Each row was made from one walk, in order. Every step used is in the known rows, and no mark comes twice. Write each row's walk.
Known rows:
g-u-b-f-h-x: [  9 -24  39   2 -10 -57 -11  -6  16  49  41 -38  18  -6  -8  19  -2   3
  29  31  36 -66 -23 -16]
h-f-b-n: [ 20   5  19  32 -74 -14  22   3 -18  55  25 -22  24  23  22  10 -14  31
  17 -76 -54  70 -21 -44]
f-b: [-25   8  10  25 -46  -6 -17  13   3  21  16   3  24  38  25 -10 -25   3
  13 -36 -19 -27 -16 -56]
s-f-h-x-g: [ 18  23   5 -44  22  -3   6   9  52  18  49  47 -11  17  27  49  23 -68
  29  -7 -14 -25 -50 -24]
x-g-u-b: [-47 -33  31  50 -23 -32   4   9   9  27 -28 -19   5  -8  31  -9  14  21
   5 -15  29  17 -17   0]
b-f: [-14  22  17  22 -33 -50  -8 -17 -18  13  23 -16   4  55  19   3 -27   9
  26 -32 -42 -14 -40 -14]
b-n: [-15  55  24  25 -50   7 -32  38  19  31 -15  26  10  43  11  30 -20  37
  -6 -55 -52  41 -30   2]
g-u: [-22  19  15  30 -18 -41 -27   9   3  -4 -39 -13  18  20  19  14 -13  24
   6 -21  29  -3  -7 -38]
p-b: [-17   3  27  43 -46 -15 -17  34  -7  22   1  36   9  37  -2  -3 -16  22
   6  -4  -9  -7 -25 -31]
p-b-f: [ -2 -13  39  50 -55 -54   7  -6 -34  39  34   7  12  47  -8 -12 -24  12
  30  -2 -17 -17 -51 -15]
p-b-f-h-x-g-u: [ 31 -30  37   5 -22 -58  52   1   7  62  27  45  21 -19 -28  12  18 -35
  33  42  70 -42 -42  -4]
z-b-f-h-x: [  6  32  14   8 -35 -12  13   0  -9  45  50 -20  28  17 -23   7   0 -41
  44  17 -14 -76 -28 -27]
h-x-g-u-b-f: [-28 -69  42  13  19 -66  19 -41   3  44  -2 -27  16  -2  11 -13  23  -8
  25   8  40 -18 -39 -17]
h-f-b: [  2 -12   1  23 -44 -34  21 -16 -28  22  29 -35  18  23  39  -8 -12  12
  29 -52 -33  23  -5 -73]
p-b-u-g: [-18 -18  52  52  -5 -40 -37   0 -32  47 -18  12  34  -3 -46 -42   7  -7
  24 -25  -1   4 -71 -34]
s-x: [-29  41  22 -20 -17 -13 -11  -6  48 -17 -17  19  10  39   2   2 -14   0
  11 -31 -34 -23  11 -48]
g-u-b-z: [-70   9  52  73 -53 -10 -65  25   0  41 -49 -58  -3  32   0 -31   8  39
   7   0  12   6 -37 -32]
h-x: [-28  20   6 -25  27  -4 -40   9  27  -2 -20  36  11  33  16  18   0  -2
   1 -11 -11 -33  -9 -60]
z-b-f-h: [  2  49  16  49 -82 -19  21  13 -30  48  59 -44  19  27  -9   3 -19 -18
  47  -5 -35 -50 -34   5]
b-p: [-20  45  22  14  -7 -41 -66   5 -24  -2  12 -25  21  21  22  22 -41  23
  17 -30  -6 -18   9 -27]
u-b-f-h: [ -1  12  32  33 -65 -37  -9  18  -3  52  78 -30  -3  20  13  13 -26  16
  31  -4 -45 -42 -35  26]
g-u-b: [-38 -20  35  52 -24 -41 -36  12   4  17 -22 -45  14   7  19  -1  -9  43
   2  -6  25  -6 -10 -27]
x-l: [-36  28 -11  31 -14 -51 -21  -4  11   7  -7  20  -2  47  26   8 -58  49
  12 -44 -30 -34 -27 -47]
s-x-g: [-37  31  18 -21 -15  -7  28 -12  51  -7 -23  46   4  23  11  -4   8 -21
  15 -38 -29   0   3 -23]
b-f-h: [ 15  54  13  10 -58 -36  -2  15  -1  31  58   2   4  36  10  28 -31  -2
  30 -16 -42 -41 -33  15]
z-b-u: [-32   4  13  57 -43  -3 -45  -4 -27  21 -29 -69  50  26 -22 -18  -4  -9
  30 -18  -7 -12 -50 -26]
s-x-b: [-39   0   8  -3 -33 -35  14   3  17  10  -6   3  -8  34 -17  -7 -10  14
   3 -14 -16 -25  17 -62]

Which walk is each row?
[-20 -37   4  -5   2 -67   5 -24 -29  41  25 -13  -5  46 -11  -1  -3   1
  18   9  -2 -42 -29 -59] -> h-x-b-f
[-12 -22  12  27 -39 -13 -51 -10  -4  29  -5 -36  54  30  -2 -13 -24  -6
  23 -30   3 -24 -53 -46] -> f-b-u
[-33  39  23  54 -32 -22 -46   5 -50  12  13 -71  37  13   1  -6 -29   6
  33 -18  -1 -27  10 -35] -> z-b-p
[ 14  -7  14  22 -30 -59 -11 -30 -58  21  53 -74  38   2  32   0 -34  16
  41 -47  -6   9  19 -72] -> h-f-b-p
[-17 -17  26  -4   7 -10   4  28  46  40   1  20   8 -36   8  21  29  -9
   7  22  50 -35  -6  -6] -> f-h-x-g-u-b
[-31  16  32  23  17 -34 -54 -12 -16  20 -29 -10  28   4 -16 -26   5  -9
  23 -55 -23   7 -58 -31] -> b-u-g
[-45  13  44  19 -26  19 -26  43  41  65 -29   8  -6 -12 -14  -8  49 -14
  10  29  39 -23 -34 -11] -> f-h-x-g-u-b-z
[-44 -50  31   6  29 -24  -4  -4  31  27 -37   1  13 -18  17  -4  32   1
   4   5  50 -11 -13 -34] -> h-x-g-u-b
[ 17   4  16 -23   0 -52  36 -11  22  34  18  22  16 -11   0  29  17 -37
  30  12  46 -42 -31   1] -> b-f-h-x-g-u
[  6 -19 -11 -21  -6 -20 -41  26   6  48   8  -3  18   3 -43  28   4  -8
   8  27  29 -61 -34 -35] -> f-h-x-b-u
[-34  29   2  -6 -10 -53   0 -30  52  -7 -12  25   2  43   2  -3 -57  31
  19 -45 -32 -48   0 -67] -> s-x-l
[-45 -31  47  12 -16 -35  23 -16  49  13 -32 -14  11 -13   3 -19  14   4
  14 -12  28   1   7 -20] -> s-x-g-u-b
[  9 -38  34 -10  22 -31   2   3  50  38  39 -13  -2 -20  21  34  32 -43
  26  18  44 -23 -47 -22] -> s-f-h-x-g-u-b
[-43  12  37  63  -5 -17 -33 -14 -46  37 -30 -55  43  -5 -38 -53  17 -27
  37 -43 -18   1 -60 -39] -> z-b-u-g
[  9  15  14 -10 -69 -60  43  -4   8  43  63 -11 -10  27 -34  10 -22  -7
  31   6 -23 -59  -2 -20] -> s-x-b-f-h
[-37   4  38  38 -13 -38 -74  10 -25  21  30 -56  16   9  24   4 -35  42
  17 -18  -8 -22   9 -15] -> u-b-p
[ -7  13 -13 -22 -13 -10 -10  47  14  40  28  35 -13   9 -12  33   2   0
  -3  22   6 -61   2 -47] -> f-h-x-b
[-55  40  27  47 -77  24 -48  26  -2  42 -14 -10  10  63   7 -37  -8  -2
  17 -26 -27 -13 -46 -64] -> f-b-z
[-35 -25  46  48  -5 -62 -31  -6 -22  28  -3 -58  25 -29  25   1  -9  27
  21 -12  58   4   7   1] -> x-g-u-b-p
[ -7  -9  11 -15  30 -35 -30  13 -12  64   6  12  10 -29 -56  -7  26 -27
  16  -2  15 -50 -42 -52] -> f-h-x-b-u-g
[  7  -6  41  46 -58 -65  -4   9  -5  51  48 -58  12   0   5  15 -20  23
  30  11  15 -41 -29  17] -> g-u-b-f-h
[-23 -14  35  34  -2 -27 -39 -19 -22  44  -3 -21  49   0 -17 -49  -1 -25
  30 -58  -8 -15 -62 -62] -> f-b-u-g
[ 30   0  31  -4 -31 -33   8  16   5  54  60  43  12  21 -29  16 -10 -19
  30  35   3 -67 -40 -21] -> p-b-f-h-x
[ 28  19  33  38 -81 -42  14  30 -16  53  70  24   8  27 -19  12 -28   2
  35  14 -17 -41 -44  11] -> p-b-f-h
[ 16 -31  21 -21  46 -55 -31 -13  -8  58  46 -22   1  -9 -45   5  28 -60
  36  -4   9 -37 -83 -68] -> s-f-h-x-b-u-g
